Known rows, with every way that one mark hangs from another
N{F V{U} Y{K}}: [  3.9   5.4  14.6  24.9  -8.6 -24.7  29.7  -7.6 -25.1 -17.6  -4.1   3.9
  11.3  -2.4  30.3  -2.5  -3.3 -20.0]
K{Y{N}}: [-25.0 -24.4 -10.2  47.0   8.1 -25.5 -34.3 -33.9 -29.7  15.4 -39.3   2.8
 -12.6   3.3  35.2  27.5  -1.0 -40.6]
Y{K N{F V}}: [-31.1   8.4  -6.5  13.5  -3.3 -16.0  16.6  -7.6 -40.1   3.2 -34.9  -5.3
   2.4  11.1  31.7  24.4   1.1 -30.7]
U{V}: [  4.7   0.8 -24.9  64.3   5.8  -9.7 -32.6 -27.3   1.7  20.7 -13.5   3.3
  -2.7   6.0  31.9  -1.3   1.9 -35.1]
T{U}: [ -6.4 -14.7 -28.0  59.8   3.0  -1.6 -29.7 -48.8 -10.7  16.5 -12.6   6.3
  -2.3  21.9  24.0  10.6  -6.4 -13.8]
Y{K N{F}}: [-34.1  -1.2 -18.1  17.8   3.0 -23.5  -6.8 -33.6 -36.6  26.3 -41.2   4.6
  -0.5  -1.7  24.0  14.5   6.3 -27.7]
Y{K N{V}}: [-24.6  -6.7 -15.4  17.3   5.0 -14.6   5.8 -29.9 -32.0  -6.8 -29.1  -8.3
  -1.9  16.7  26.4  35.0  -2.1 -16.9]
V{U}: [  9.8 -36.6 -23.8  69.4   5.9   0.1 -22.1 -47.5  -4.6   7.6   4.4  18.7
   4.3   0.3  20.1  -3.1   7.7 -12.0]
N{F G V Y}: [ -3.3  18.6   5.5  46.2 -32.8 -26.3  33.6  16.9 -20.1 -26.3 -24.7   7.5
  14.2 -21.3  47.7 -18.1   2.5 -25.6]
N{F V Y}: [-10.7  12.7  16.8  51.1 -19.4 -22.1  30.7  18.6 -24.7 -12.5 -17.6  -2.3
  -1.8 -15.4  56.5  -9.3  -4.7 -50.0]
V{U{T}}: [ 12.9 -26.0 -31.2  71.3 -12.7   2.4 -15.3 -39.1  18.9  -4.3  -3.0  20.5
 -12.2   6.5  13.5 -20.3   6.7   2.0]
Y{K N}: [-27.2 -15.6 -28.2  19.6  12.0 -22.4 -15.8 -54.8 -28.6  19.1 -35.8   1.2
  -5.5   4.0  18.8  25.1   2.3 -14.3]
N{V{U} Y{K}}: [  9.0  -9.8   4.2  28.7   0.9 -24.1  20.3 -29.2 -16.2 -26.3   1.9   1.8
   6.6   3.7  25.0   8.0  -5.8  -7.9]
U{T V}: [  7.6  13.2 -33.2  66.1 -13.6  -5.9 -27.3 -17.0  24.4   9.2 -20.5   5.8
 -17.6  12.0  24.2 -19.7   0.2 -20.1]
K{Y{N{G{D} V{U}}}}: [ -9.3  -8.5   2.8  46.8 -31.1 -20.8 -20.4 -17.6 -38.0 -26.6  -7.1  15.4
  28.3  26.5  21.2  11.9  -3.2  12.4]
T{U{V}}: [  5.4  11.3 -25.8  62.0   6.3  -0.3 -41.2 -39.7  -5.5  20.1  -9.8   4.3
   4.6  37.6  23.9   6.3  -4.1 -18.1]
K{Y{N{V{U}}}}: [ -4.4 -27.7   7.5  51.2   6.2 -10.8 -12.4 -18.9 -32.6 -19.1 -15.2   8.8
   3.0  25.9  31.1  34.5   2.4 -25.8]
G{D}: [-18.8 -10.7 -22.2  61.1 -22.8 -16.6 -30.7 -31.4 -14.7  24.0  -0.5   1.6
   0.0  -3.1  31.7 -11.3 -13.6 -17.1]
N{F G{D} V Y{K}}: [-18.6  37.0   3.6  10.6 -48.4 -43.5  24.1   7.7 -30.2 -15.9 -13.9  -1.2
  24.7 -12.7  30.8 -20.9 -17.9  -1.1]
Y{K N{G V}}: [-18.1  -1.7 -27.6  12.5  -8.4 -19.0   9.3 -30.6 -26.1 -21.3 -37.0   2.9
  13.8  10.7  16.8  25.4   5.9   6.5]
U{T}: [ -5.0 -12.7 -36.6  63.5 -16.5  -5.9 -14.4 -27.3  18.8   6.5 -22.2   5.5
 -24.5  -2.1  25.5 -17.2  -2.2 -15.5]

Rows
[  5.0  10.6  -0.5  22.5 -36.4 -33.8  13.1 -26.1 -20.8 -33.7   9.5   9.2
  32.2   3.2  16.3 -14.7 -12.1  29.3]
N{G{D} V{U} Y{K}}
[-13.9  -6.4  -0.6  21.8   0.5  -7.8  13.9 -20.0 -39.6  -6.8 -16.5   9.2
  17.8  23.1  20.6  21.3   8.8 -14.0]
Y{K N{F V{U}}}
[  4.0   3.9  -4.1  48.4 -22.9 -26.8  24.7  -1.7 -11.1 -34.8 -18.7   4.8
  10.2 -15.8  41.4  -9.2   0.2 -13.2]
N{G V Y}
[-33.1   3.0 -32.2  12.6 -25.3 -32.6 -23.3 -53.4 -33.2  11.1 -29.5   9.7
  19.5   2.8  10.5   2.1  -2.5  22.6]
Y{K N{G{D}}}
[-27.2   4.0  -3.5  36.4 -34.8 -29.4 -17.8  -4.1 -39.1 -16.3 -27.0   2.0
  15.7  14.9  32.7  15.0 -13.0  -4.8]
K{Y{N{G{D} V}}}
[ -7.0  23.7  -2.3  11.9 -26.0 -38.8  34.1   2.5 -19.9 -24.1 -28.0   2.3
  15.1 -18.6  32.3 -10.2  -4.4 -12.9]
N{F G V Y{K}}
[-19.1   7.7  -9.9  42.6 -22.4  -9.5  16.6   5.5 -34.7 -15.2 -37.7  12.4
  20.5   4.0  36.2   6.2  14.6 -18.4]
Y{N{F G V}}
[-20.3 -10.5 -39.5  13.6  -2.0 -26.0 -14.2 -55.8 -23.2   3.7 -42.7  12.2
  11.4  -2.3  11.2  15.1  11.3   9.1]
Y{K N{G}}
[ -8.5  -1.6   8.2  51.3 -20.5  -8.7   3.1   8.7 -18.2 -19.9 -26.3  14.8
  -6.8  27.3  28.3   6.2   3.7 -23.9]
K{Y{N{F V{U{T}}}}}
[ -8.1 -11.2   7.5  57.0  -6.2   3.7  12.8  -6.7 -38.6 -10.2 -10.9  15.1
  16.4  19.5  35.5  12.6  16.9 -26.5]
Y{N{F V{U}}}
[ 14.6   5.1   9.6  53.2 -29.3 -17.5  32.9   6.8 -18.4 -36.3  -4.5  21.8
  27.8 -10.4  35.1 -20.8  11.6  -9.0]
N{F G V{U} Y}
[-20.9  28.3  -8.0  13.2 -42.5 -52.3   1.0 -20.2 -27.7   8.7 -20.6   8.7
  21.3 -26.7  24.7 -31.1 -12.0   1.2]
N{F G{D} Y{K}}
[ -1.7 -17.0  -0.8  54.4 -12.0  -8.0  -6.5 -11.3  -8.7 -30.1 -22.4   9.8
 -12.1  33.1  24.0  16.9   1.2 -10.3]
K{Y{N{V{U{T}}}}}
[-29.5  -9.8  -1.9  43.4  -0.8 -27.5 -24.5 -11.9 -38.8  25.1 -44.1   7.4
  -8.6  -3.2  40.9  16.8   1.7 -53.9]
K{Y{N{F}}}
[-31.4  21.9  -4.2  41.4 -47.0 -15.8   7.2   7.5 -44.4  -7.9 -24.1  10.0
  28.2   8.4  37.2  -6.0   2.2  -5.7]
Y{N{F G{D} V}}
[-16.6   9.3  -3.2  20.1  -6.1 -42.0   8.7 -21.6 -22.1  16.0 -26.1   0.8
  -4.1 -25.8  34.1  -9.8  -5.7 -35.8]
N{F Y{K}}
[-24.5   6.3 -13.2  45.2 -36.5 -14.4  -2.4 -12.5 -35.7 -16.3 -18.5   6.6
  23.4  14.1  32.5   3.7  -0.6   8.4]
Y{N{G{D} V}}
[-35.4  27.3 -10.4   7.9 -38.9 -27.2   7.8  -5.5 -44.4  -4.5 -28.5   3.0
  29.7  10.6  22.3   1.0  -6.9   7.4]
Y{K N{F G{D} V}}
